Known rows, with every way that one mark hangs from another
J484[J237[J87]]: [ 0.221 -1.240  2.016 -0.540  0.720  0.331 -3.167  0.143  0.240 -0.439
 -1.138  1.166  1.845 -0.112 -0.342  0.603  0.616  0.305 -0.891  0.338
  0.373 -0.104 -0.080 -0.703  0.058  0.626  0.358 -0.005]
J692[J237[J87 J539]]: [ 0.568 -0.723  0.891 -0.596  2.703  0.579 -2.041  0.011 -0.616  0.073
 -0.774  0.574  1.439 -0.070  1.318  0.345  0.871  0.426  1.157  0.422
  0.636  0.785  0.996 -1.050  0.847  1.331 -0.725  0.389]
J956[J87[J93[J403[J740[J144]]]]]: [-1.059  1.644 -0.058  0.452 -0.460  0.891 -3.318  0.511  0.340 -0.601
 -1.234  0.993  1.284 -1.946  2.478  0.276  1.516  0.435 -1.179  0.477
 -0.235 -0.720 -0.037 -0.580 -0.020  0.915  0.234 -0.408]
J484[J237[J180] J740[J144 J668]]: [-1.114 -1.418 -0.723 -0.298  2.030  0.303 -1.043 -0.745  1.303  0.278
 -1.837  1.315  1.791 -0.566  4.024  1.533 -0.373 -0.404 -1.874 -1.171
 -0.821 -1.023 -0.831 -1.083 -0.613  0.118  0.396  1.185]
J668[J740[J87[J93 J956] J144] J852]: [-1.753  0.338  0.669  0.215 -0.505  0.210 -3.457  1.894  1.795 -0.295
 -0.725  0.280  1.923 -2.512  3.040  0.253 -0.357  0.685  0.138  1.482
  0.371 -1.529 -0.374 -1.685 -0.298  2.001 -2.278 -0.113]
J180[J237 J956[J87[J93[J403]]]]: [-1.386  0.623  0.821  0.735 -0.049  0.513 -0.342  0.064  0.701 -0.913
 -0.931  1.160  1.485 -1.818  1.940 -0.912  1.943 -0.025 -1.848  0.986
 -0.021  0.564 -0.370 -1.724  0.018  0.378 -0.712  1.412]
J539[J237[J87 J144]]: [ 1.287 -1.306  1.336 -0.783  1.090  0.737 -2.938  0.523 -0.972 -0.274
 -0.988  0.641  1.342 -0.640  1.940  0.990  0.350  1.214  0.745  0.821
  1.165 -0.026  1.144 -0.511  0.111  0.374 -1.478 -1.331]
J668[J740]: [-0.538  1.193  1.881  0.879  1.960  0.009 -2.317  0.869 -0.173  0.136
 -1.336 -0.150  0.587 -1.365  0.277  0.093 -0.236  0.131  0.717  1.050
  0.365 -0.593  0.093 -0.525  0.067  0.841 -1.117 -0.030]
J180[J956]: [-1.701  1.548  0.908  0.949  1.463 -0.158  1.211  1.782  0.400 -0.460
 -1.007  0.321  0.593 -0.593  0.452 -0.435  0.794  0.469  0.154  1.572
  0.477  0.204 -0.151 -1.472  0.984  0.738 -1.465  1.527]
J237[J87 J144 J180 J539]: [ 1.014 -1.385 -2.853 -0.815 -0.830  1.731 -5.780  0.746  0.243  0.193
  0.137 -0.852  1.479 -2.736  2.786  1.394  0.041  1.307  1.660  0.522
  0.005  0.661  2.608 -1.495 -0.028  2.228 -2.294 -2.864]
J956[J87[J93[J403]]]: [-0.858  1.090  0.518  0.687 -0.653  0.933 -3.109  0.157  0.003 -0.643
 -0.887  1.140  1.195 -1.598  1.621  0.016  1.644  0.345 -0.859  0.775
  0.243 -0.313 -0.168 -0.631  0.343  1.146  0.327 -0.600]
J740[J87[J93[J403] J956] J144 J668[J852[J539]]]: [-2.360 -0.275 -3.036 -0.889 -1.380  0.725  0.220  1.281  2.927 -0.615
 -1.341  1.056  1.971 -0.733  5.468  0.201  0.958  0.528 -0.024  0.078
 -0.491 -1.594 -0.393 -3.073 -0.205  1.600 -2.254  1.368]
J237[J87 J144 J180]: [ 0.215 -1.136 -1.281 -0.594 -0.959  1.946 -6.018  0.460  0.550 -0.004
 -0.325  0.067  1.651 -2.730  4.038  1.476 -0.230  1.150  0.890  0.460
  0.313  0.086  1.647 -0.651 -0.449  1.900 -2.373 -2.568]
J692[J237[J87[J93[J403] J956] J144 J539]]: [ 0.405 -1.232 -1.145 -0.793  1.531  0.728 -1.499  0.112 -1.148  0.087
 -0.625  0.569  2.060 -1.158  3.017  0.943  0.515  0.398  1.210  0.720
 -0.142  0.858  1.054 -1.638  0.205  1.304 -1.018  0.787]
J403[J740[J87[J93 J956] J144 J668[J852]]]: [-2.808  1.887 -0.956 -0.417 -0.560  0.488 -0.753  1.957  2.275 -0.299
 -2.060  0.812  1.678 -0.514  5.110  0.998  0.512  0.361 -0.869 -0.185
 -1.025 -1.533 -0.168 -1.842 -0.406  0.731 -1.873  1.553]
J668[J740[J87] J852]: [-1.284  0.718  2.218  0.639  0.171  0.690 -4.677  1.246  2.061 -0.333
 -0.527  0.115  1.356 -1.994  0.871 -0.091  0.041  0.656  0.334  1.536
  1.109 -1.170  0.028 -0.762 -0.070  1.821 -2.121 -1.619]
J93[J87]: [-0.433  1.766  1.731  0.143 -1.159  0.326 -1.747 -0.180  0.854 -0.761
 -0.364  0.854  0.927 -0.927  1.687 -0.659  0.383  0.512  0.402  0.474
  0.738 -0.152  0.536 -0.717  0.909  1.147 -0.885 -0.976]
J87[J93[J403[J740[J144 J668[J852]]]] J956]: [-2.571  1.951 -1.269  0.395  0.508  0.147 -0.233  1.554  0.377  0.086
 -1.481  1.105  2.167 -2.034  4.272  0.504  0.352 -0.371 -0.552  0.805
 -1.424 -0.534 -0.556 -2.015  0.121  0.726 -1.015  3.093]
J740[J87[J93[J403] J956] J144 J668[J852]]: [-2.578  0.324 -2.488 -0.790 -1.344  0.379  0.095  0.791  2.877 -0.608
 -1.264  1.412  2.117 -1.001  5.925  0.531  0.666  0.354 -0.269 -0.414
 -0.091 -1.722 -0.591 -2.668 -0.386  1.560 -2.856  1.561]
J484[J740[J87[J93[J403] J956] J144 J668[J852]]]: [-2.600 -0.014 -1.466  0.018 -0.401  0.033 -0.029  1.272  2.026 -0.175
 -1.532  1.340  1.653 -1.120  5.225  1.075  0.138  0.774 -0.931 -0.750
 -0.550 -1.646 -1.025 -1.637 -0.515  0.727 -0.767  1.262]
J87[J93[J403[J740[J144 J668[J852[J539]]]]] J956]: [-2.399  1.544 -1.637  0.315  0.456  0.416 -0.132  1.953  0.391  0.104
 -1.536  0.866  2.067 -1.848  3.995  0.296  0.566 -0.253 -0.397  1.159
 -1.704 -0.446 -0.435 -2.307  0.242  0.746 -0.583  2.983]
J237[J87[J93[J403] J956] J180 J539]: [-0.294 -0.216 -2.029 -0.138 -0.719  1.436 -5.363  1.653 -0.111  0.560
 -0.080  0.202  2.370 -3.379  3.402  0.745  0.303  0.591  0.900  0.945
 -0.976  0.750  1.139 -2.430  0.542  2.352 -0.875 -0.176]
J692[J237[J87[J93] J144 J180[J956] J539]]: [ 0.264 -1.677 -1.175 -0.557  1.793  1.718 -2.437 -0.254 -0.540  0.286
 -0.476  0.222  2.080 -1.396  4.231  0.784  0.339  0.296  1.174  1.225
 -0.110  1.295  1.399 -1.864  0.408  1.852 -1.576  0.370]
J956[J87[J93[J403[J740]]]]: [-1.115  1.700  0.545  0.698 -0.546  1.055 -3.503  0.471  0.170 -0.556
 -1.167  1.057  1.238 -1.718  1.932  0.194  1.613  0.339 -1.148  0.676
 -0.186 -0.448 -0.090 -0.494  0.148  0.879  0.481 -0.523]
J237[J87[J956] J144]: [-0.376 -0.604 -0.695 -0.590 -1.709  0.298 -2.600  1.916 -0.272 -0.444
 -0.571  0.388  1.556 -1.870  2.537  1.562  0.057  1.554  0.838  0.420
  0.294 -0.103  0.857 -1.120 -0.253  1.126 -1.820 -0.948]
J237[J87 J144 J180[J956]]: [-0.497 -0.727 -1.339 -0.191 -0.906  1.851 -4.641  1.122  0.895 -0.119
 -0.273  0.019  1.735 -3.118  4.350  1.172 -0.040  1.284  0.681  0.966
  0.205  0.317  1.365 -1.203 -0.271  1.753 -2.569 -1.757]
J956[J87[J93[J403[J740[J144 J668]]]]]: [-1.310  1.596 -0.346  0.355 -0.413  0.958 -2.665 -0.022  0.647 -0.544
 -1.428  1.106  1.329 -1.673  3.386  0.369  1.602  0.217 -1.139  0.000
 -0.311 -0.763 -0.075 -0.783 -0.038  0.751  0.026 -0.046]

Rows
[ 0.544 -1.108 -0.386 -0.051  0.989  1.588 -1.831  1.719 -0.313 -0.282
 -0.948 -0.129  0.683 -0.560  1.071 -0.095  1.060  0.829  0.595  2.455
  0.078  0.294  0.946 -1.697  0.821  0.918 -0.320 -1.292] -> J852[J539[J237[J144 J180[J956[J87]]]]]
[-1.154  3.954 -0.592 -0.115  0.109  0.752 -2.823 -0.697  2.545 -0.492
 -1.133  1.045  1.468 -2.973  4.489 -0.349  0.558  0.092 -0.401 -1.011
 -0.630 -1.217  0.732 -0.408 -0.353  0.111 -1.252 -0.606] -> J93[J87 J403[J740[J144 J668]]]
[-1.249 -1.067 -0.821 -0.187  1.703  0.726 -1.551  0.539  1.686  0.252
 -1.506  0.737  1.430 -1.249  5.276  1.059  0.157  0.855 -0.360 -0.665
 -0.247 -1.026  0.046 -1.089  0.024  0.468 -0.501  0.335] -> J484[J740[J144 J668[J852[J539[J237[J87 J180]]]]]]
[ 0.449 -1.431 -0.516 -0.043  0.803  1.775 -1.608  1.560 -0.534 -0.220
 -1.048 -0.065  0.884 -0.463  1.598 -0.144  1.063  0.700  0.518  2.655
 -0.214  0.424  0.873 -1.928  0.826  0.992 -0.092 -0.761] -> J852[J539[J237[J144 J180[J956[J87[J93]]]]]]
[-1.517  0.886 -0.067  0.108 -1.721  0.289 -1.241  2.290  0.393 -0.600
 -1.018  1.196  1.365 -0.498  1.168  0.182  0.603  0.617 -0.161  1.245
 -0.046 -0.755 -0.743 -1.876 -0.003  1.512 -0.999  0.491] -> J740[J87[J93[J403] J956]]
[-1.501  4.516  0.495  0.444 -0.989  0.310 -3.195  1.115  1.461 -0.495
 -0.619  1.266  1.679 -3.461  2.810 -0.256  0.352  0.242 -0.534  0.160
 -0.732 -0.757  0.153 -0.682  0.024  0.374 -0.630 -0.572] -> J93[J87[J956] J403[J740]]
[-2.319  2.036 -1.359  0.358  0.539 -0.001  0.314  1.653 -0.150  0.133
 -1.740  1.085  1.905 -1.684  4.012  0.587  0.296 -0.385 -0.502  0.648
 -1.590 -0.512 -0.609 -2.017  0.029  0.503 -0.746  3.307] -> J87[J93[J403[J740[J144 J668]]] J956]
[ 0.632 -1.913 -1.076 -0.897 -0.553  0.738 -4.042  0.650 -0.106 -0.080
 -0.297  0.345  2.244 -1.600  0.987  1.498 -0.025  0.378 -0.164  0.709
 -0.307  0.436  0.907 -1.865 -0.153  1.430 -0.624 -1.062] -> J484[J237[J87[J956] J144 J180 J539]]
[-0.107 -1.199  0.621 -0.053  1.913  1.463 -5.261  1.174  1.326  0.248
 -0.830 -0.358  1.960 -2.914  3.381 -0.139 -0.073  0.712  0.728  2.099
  0.071 -0.808  0.785 -1.484  0.186  1.651 -1.308 -0.847] -> J668[J740[J144] J852[J539[J237[J87[J93] J180]]]]
[-0.656 -0.873  1.242 -0.073  2.356  1.730 -2.724 -0.131 -0.185  0.270
 -0.932  1.235  2.197 -1.060  4.443  0.298  0.432 -0.069  0.326  1.185
  0.148  0.871  0.186 -1.297  0.617  1.666 -0.976  1.375] -> J692[J237[J87[J93] J180[J956]]]
[ 0.955 -0.651  0.526 -0.318  1.924  1.082 -2.702  0.187 -0.954  0.062
 -0.813  0.449  1.079 -0.882  2.263  0.849 -0.094  0.277  0.612  1.464
  0.933  0.086  1.034 -0.726  0.279  0.812 -2.099 -1.175] -> J539[J237[J144 J180]]
[ 1.131 -1.892 -0.286 -0.606  1.026  1.799 -3.269  1.569 -0.364 -0.048
 -0.999 -0.160  0.962 -0.538  1.374  0.204  0.716  1.094  1.099  2.001
  0.026  0.270  1.391 -1.453  0.591  1.032 -0.416 -1.566] -> J852[J539[J237[J87 J144 J180]]]
[-1.184  0.603  1.006  0.133  0.330  0.347 -4.363  1.312  2.411 -0.413
 -0.664  0.006  1.414 -2.429  2.018  0.086 -0.181  0.876  0.297  1.084
  0.987 -1.725  0.127 -0.911 -0.397  1.886 -2.617 -1.410] -> J668[J740[J87 J144] J852]
[ 0.758 -1.467  0.900 -0.705  0.792  0.162 -2.973  0.305  0.005 -0.302
 -0.801  0.519  1.726 -0.119 -1.196  0.538  0.796  0.415 -0.358  0.389
  0.168  0.303  0.587 -1.298  0.353  0.864  0.421 -0.262] -> J484[J237[J87 J539]]
[ 0.789 -1.146  0.644 -0.657  0.431  1.160 -4.127  1.207 -0.946  0.065
 -0.614  0.832  1.845 -1.815  3.466  1.433 -0.191  0.958  0.615  1.141
  0.739  0.111  0.911 -1.087  0.093  0.996 -1.889 -1.405] -> J539[J237[J87[J956] J144 J180]]
[-0.666 -3.151 -0.177 -0.628  0.255  0.898 -2.155 -0.499  1.561 -0.150
 -1.407  1.040  2.239 -0.569  3.228  1.699  0.293  0.706 -1.378 -0.749
 -0.525 -0.536 -0.080 -0.942 -0.735 -0.076  0.979 -0.293] -> J484[J237[J87 J144] J740[J668[J852[J539]]]]
[ 0.169 -1.094 -1.310 -0.590 -0.744  1.298 -3.781  0.114 -0.057 -0.303
 -0.863  0.331  1.820 -2.122  3.330  0.974  0.411  1.171  0.699  0.451
 -0.112 -0.011  1.283 -0.717 -0.623  1.051 -1.301 -0.839] -> J237[J87[J93[J403]] J144]
[ 0.297 -1.686 -1.306 -0.780  1.154  1.415 -2.785  0.121 -1.067  0.388
 -0.401  0.464  2.249 -1.390  4.261  1.216  0.075  0.204  1.225  1.002
 -0.252  1.118  1.201 -1.907  0.346  1.991 -1.450  0.362] -> J692[J237[J87[J93 J956] J144 J180 J539]]
[-1.396  1.073 -0.630  0.317 -0.511  1.359 -3.156  0.279  1.207 -0.575
 -1.237  0.909  1.482 -1.826  3.321  0.090  1.866  0.365 -1.058  0.521
 -0.425 -0.705  0.098 -1.067  0.181  0.989  0.182 -0.322] -> J956[J87[J93[J403[J740[J144 J668[J852[J539]]]]]]]
[-1.453  4.458 -0.377  0.071 -0.834  0.085 -2.958  1.207  1.694 -0.551
 -0.715  1.197  1.714 -3.736  3.622 -0.116  0.181  0.376 -0.555 -0.144
 -0.840 -1.140  0.223 -0.771 -0.211  0.416 -0.996 -0.408] -> J93[J87[J956] J403[J740[J144]]]
[-1.386 -0.090 -0.523  0.125 -0.242  0.825 -3.788  2.499  2.086 -0.272
 -0.791 -0.129  1.814 -2.779  2.417 -0.298  0.146  0.827  0.396  2.115
 -0.315 -1.472 -0.087 -2.113 -0.258  1.962 -1.416 -0.529] -> J668[J740[J87[J93[J403] J956] J144] J852[J539]]
[-1.117  3.204 -0.067  0.339  1.259  0.666 -3.587  1.370  1.400 -0.292
 -1.433  0.650  0.929 -1.880  0.587  0.092  0.838  0.330 -0.486  0.347
 -0.377 -1.131  0.289 -0.123 -0.530  0.375 -1.050 -0.653] -> J93[J403[J740[J87]]]
[ 0.018 -0.550  0.323 -0.248  2.667  1.322 -2.851  0.285 -0.061  0.317
 -0.467  0.506  1.779 -1.245  2.836  0.319  0.606  0.250  0.970  0.953
  0.331  1.085  0.950 -1.573  0.917  1.808 -1.269  0.372] -> J692[J237[J87 J180[J956] J539]]
[ 0.309 -0.753  0.406  0.112  2.135  1.320 -1.262  1.964 -0.279 -0.019
 -1.151 -0.050  0.614 -0.052  0.433 -0.521  0.941  0.511  0.737  2.574
 -0.012  0.379  0.667 -1.828  1.214  0.880 -0.227 -0.122] -> J852[J539[J237[J180[J956]]]]
[-1.160 -1.579 -1.812 -0.493  0.575  0.324 -0.548  0.502  2.037 -0.028
 -1.443  0.853  1.692 -0.447  3.235  1.310  0.077  0.291 -1.640 -0.782
 -0.859 -0.955 -0.584 -2.289 -0.608  0.637  0.148  0.510] -> J484[J237[J180[J956] J539] J740[J87 J144 J668]]
[-1.868  3.798 -1.095 -0.066 -0.844  0.587 -2.453  0.732  2.711 -0.500
 -0.804  1.116  1.926 -3.524  4.815 -0.276  0.576  0.222 -0.427 -0.307
 -1.067 -1.146  0.355 -1.355 -0.045  0.429 -1.081 -0.164] -> J93[J87[J956] J403[J740[J144 J668[J852[J539]]]]]
[-1.755  3.201 -1.486 -0.088  1.082  0.297 -1.916  1.308  1.915 -0.246
 -1.757  0.870  1.176 -1.979  2.838  0.535  0.698  0.215 -0.554 -0.540
 -0.728 -1.560  0.042 -0.821 -0.763  0.217 -1.696  0.439] -> J93[J403[J740[J87[J956] J144 J668]]]
[ 0.359 -0.632  1.373 -0.240  1.136  1.326 -4.455  0.997 -0.945  0.310
 -0.858  1.357  2.240 -1.966  3.616  0.710  0.153  0.416  0.149  1.308
  0.253  0.162  0.282 -1.289  0.445  1.043 -0.904 -0.022] -> J539[J237[J87[J93[J403] J956] J180]]
[ 1.155 -1.819  0.074 -0.640  1.085  1.228 -1.948  1.733 -0.580 -0.277
 -1.186 -0.154  0.768  0.103  0.479  0.070  0.983  1.290  1.126  1.884
  0.173  0.175  1.253 -1.366  0.640  0.614 -0.116 -1.167] -> J852[J539[J237[J87 J144]]]
